What can hang from each mark
V: R
R: Y
W: R U
Y: D U
B: R U
M: E
D: B Y
U: B M Y
T: E
E: M

Every row comes from one small tree of marks. Brackets hold a mark, then the marks that hang from it, in alphabetical order. Every link used is in the known rows. Which tree was each row made from?
Known rows
[Y D [U B [M E]]]: [ 24 -57 -20 -32 -17 -17  13 -43  33  -1  -3  23  13 -11  -3  13  44   2
  -8  -7 -71]
[D B]: [ 19 -20  11   6   4  15   4   4  -7  -4  -1  -5  -5  11  42   8  15  -7
 -28  -8 -22]
[V [R [Y D U]]]: [ -3 -69 -21  -9 -35 -52   6 -39  21   0 -11  38  21 -33  -2  51  -3  17
   5   2  -7]
[W [R [Y U]]]: [-22 -30  12 -13 -26 -21   1 -74   9   0   9  36  46   0  43  42 -13  11
   5 -15   4]
[R [Y [D B] [U [M E]]]]: [ 21 -90  15 -19 -19  -8   9 -61  14  -6   3  17  17  17  24  35   5   8
 -20   6 -65]
[V [R [Y D [U M]]]]: [  2 -91 -23 -19 -22 -50  -2 -49  26   6  -2  43  18 -18  -7  41   6  22
  -4   1 -21]
[W R [U [M E] Y]]: [  4 -44 -13 -39   2 -14  14 -38  43   3  10  24 -13   4  -1  -8  32  10
 -21   4  -4]
[R [Y D]]: [-10 -27   6   7 -10 -17   8  -9  -3 -11 -10   9  22  -4  -6  41  -3  13
   4   6 -24]
[B R]: [ 13  -1 -11   2   2 -10 -22 -31  12   0 -17  10   5 -25  10  -5  25 -11
 -12  11  31]
[R [Y D [U B [M E]]]]: [ -3 -66 -12 -20 -27 -17  18 -67  33  -5  -2  27  23  11  -5  34  21  14
  -6  -8 -68]
[T E]: [-11  -4 -17   9  -5  -7  19 -27   3  -6  29   0  22  11  14 -23 -20  -3
   3  25  -6]
[V [R [Y D [U B [M E]]]]]: [  9 -86 -39 -22 -28 -44  25 -60  52   5 -11  37  -6 -16 -11  36  32  24
  -7  -5 -48]
[R Y]: [-25 -15   6   9 -13  -2   8 -28   3  -5   1   8  10  21  -2  21 -18  13
   2  -2  -5]
[D [B R] [Y [U M]]]: [ 17 -93  12  10   4   6 -34 -95  33   1 -27  25  49  14  49   1  32 -28
 -72   3 -15]
[B [R Y] [U M]]: [ 19 -46   1  -4  -3  19 -24 -75  33  -1   3  39  19  32  31  19  23  15
 -27  -7  25]
[V [R [Y [U B [M E]]]]]: [ -4 -78 -38 -21 -31 -31  25 -78  57  10  -1  36 -17   7  -6  19  17  25
  -7 -12 -31]
[E M]: [ 23  -6   8   4   4  24 -10 -17  -7 -10  -5  13 -11  -5   8 -20 -22 -16
  14  19   3]
[W R [U B [M E] Y]]: [ -7 -35 -33 -35  -3 -10  28 -41  59   0   3  32 -11   6   6  -2  64  11
 -29 -22 -30]
[U [B R] [M E] [Y D]]: [ 34 -61 -53  -6   5 -11  19 -31  52  -3 -44  24 -27 -36 -47 -13  92  -8
 -32  23 -48]
[B [R [Y D [U [M E]]]]]: [ 21 -67  -5 -20 -20 -28 -14 -89  31  -2 -13  25  22 -18   3  19  17   1
  -9  25 -11]
[V R]: [  9 -25 -28  -4  -4 -29   5  -1  20   9 -10  13 -26 -24  -6   7  13  12
  -1   2  15]
[B [R Y]]: [ -9 -17  -6  10  -8 -13 -14 -55  14  -3 -15  15  14  -6  10  14   8   0
  -9   9  26]
[D [B R]]: [ 31 -22   1   8   6   5 -16 -24   5  -3 -18   4   0 -11  53   3  39 -16
 -38   0   5]

Which tree is each row?
[ 40 -86 -20   2  17  -6  -9  -7  10  -4 -33  27  -3 -26 -13   0  64 -15
 -49  20 -37]	[U M [Y [D [B R]]]]
[ 44 -32  -1   5   8 -11 -13  -1  -1 -11 -28   5  11 -36  41  26  53 -16
 -31   8 -17]	[Y [D [B R]]]
[  6 -68  -5 -14 -18 -32 -30 -77  15  -3 -11  39  47 -19   9  29  18  -1
 -13   9  -5]	[B [R [Y D [U M]]]]
[ -6 -16 -26  -9 -31 -17  -9 -65  29   0 -11  36  39 -21  29  10  38 -16
 -13 -22  -1]	[Y [U [B R]]]
[ 48 -70  -6   6   6  32 -10 -38  27  -3 -16  37  -2  15  37   1  57 -10
 -62  -1   3]	[D [B R [U M Y]]]
[ 49 -88 -12 -12  -5  -5  23 -33  43  -2 -10  23 -32  11  25  43  33  33
 -29   4 -32]	[V [R [Y [D [B [U [M E]]]]]]]
[  0 -59  14 -32   6 -21  -7 -35  13 -10  18  30  37  17  71  54  34  22
 -32 -32 -33]	[W [R [Y [D B]]] [U M]]
[-11 -51 -40   2   4   7  20  -9  29   3 -12  31 -10   9 -45 -15  55  -1
 -29 -14 -51]	[U B M Y]
[-35  -5   7 -22 -15 -22   3 -44  19  -7  21  26  36  15  52  41  -2  20
  -5 -29  18]	[W [R Y] U]
[ 57 -86 -20  -7  14  -2   8 -22  28  -4 -35   9 -33 -25 -23 -11  65 -12
 -44  41 -44]	[U [M E] [Y [D [B R]]]]
[ 47 -86  -9  -8  12   7  26   1  19  -4 -23   3 -38  -8 -31  -7  47  -3
 -36  33 -67]	[U [M E] [Y [D B]]]
[ 54 -73  16  15  18  44 -11 -79  58  -5 -31   8   3  40  54   0  52 -10
 -80  12  -6]	[D [B R [U [M E]]] Y]
[ 40 -72  15  21  21  42 -25 -69  43  -5 -28  21  29  39  63   9  51 -13
 -83  -5   1]	[D [B R [U M]] Y]
[-14 -44   5 -37   2 -32  -9 -40  18  -7  20  34  41   9  39  45  22  26
 -12 -26 -17]	[W [R [Y D]] [U M]]
[ 28 -69  27  21  18  50  -7 -41  32  -6 -14  14  23  61  52  14  29  -3
 -73 -14 -27]	[D [B [U M]] Y]
[ 36 -57 -29 -31 -16 -26  -5 -67  44  -1 -17  31  18 -31   6  10  63  -8
 -17   0 -46]	[Y D [U [B R] [M E]]]
[ 61 -63 -22 -10   2  11   1 -42  48  -3 -28  33 -15 -17 -18  -1  60  -1
 -32  32   6]	[B R [U [M E] [Y D]]]
[-46   1 -13 -18 -19 -20  17 -44  35  -9  14  34  38  18  59  48  32  22
 -13 -54  -7]	[W [R Y] [U B]]
[ 27 -26 -35 -16  11   1   3 -53  50   5 -16   8 -28  -1  -1 -24  68  -1
 -24   0 -29]	[U [B R] [M E]]
[ 15 -45  10  34  14  13 -19 -49  26  -7 -44  -1  24   4  44   5  38 -26
 -68  10   0]	[D [B R] Y]
[  8 -90  16 -12 -17 -12  -5 -50  -1  -7   4  31  41  15  33  44   5   7
 -24  -9 -57]	[R [Y [D B] [U M]]]
[ 51 -62  12  -4   0  36  -1 -75  38  -5  -2  18 -14  42  63  16  36   9
 -49   0  -6]	[D [B [R Y] [U [M E]]]]
[  0 -49 -24   2 -11 -43  14  -9  18  -1 -19  21  -6 -29 -12  42  11  24
   1   7  -7]	[V [R [Y D]]]
[ 30 -84  -9   1  16   1   7  14   2  -5 -21  20  -5 -10 -22   5  48  -7
 -41  13 -59]	[U M [Y [D B]]]
[ -6 -86 -39 -16 -27 -48  10 -49  36   3  -9  50  19 -17  -3  46  31  22
 -10 -21 -42]	[V [R [Y D [U B M]]]]
[ 28 -40   5  15 -10  39  19  -1  15  -9  -8  24  -3  23  34  18  27  -4
 -44  -9  -7]	[D [B [U Y]]]
[ 49 -52 -20  -9  -1  23   0 -58  54   3 -18  31 -25   5 -15 -20  46  -1
 -33  28  23]	[B R [U [M E] Y]]
[  9 -84 -14  -5 -32 -42   9 -37  17  -3 -13  35  17 -23  30  56   9  12
 -16  -6 -23]	[V [R [Y [D B] U]]]
[ 19 -51 -50  -5   3   3  19 -50  57   5 -33  23 -37 -12 -44 -31  77  -8
 -34  16 -29]	[U [B R] [M E] Y]
[ 80 -55   4 -13  11  18  -7 -29  29  -9 -18  11 -11  -4  52  19  63   0
 -43  12 -23]	[Y [D [B R [U [M E]]]]]
[  5 -58  -7 -29 -18 -24  20 -79  35  -4  -3  36  29  -6  30  46  34  19
  -4 -15 -53]	[W [R [Y D [U B [M E]]]]]
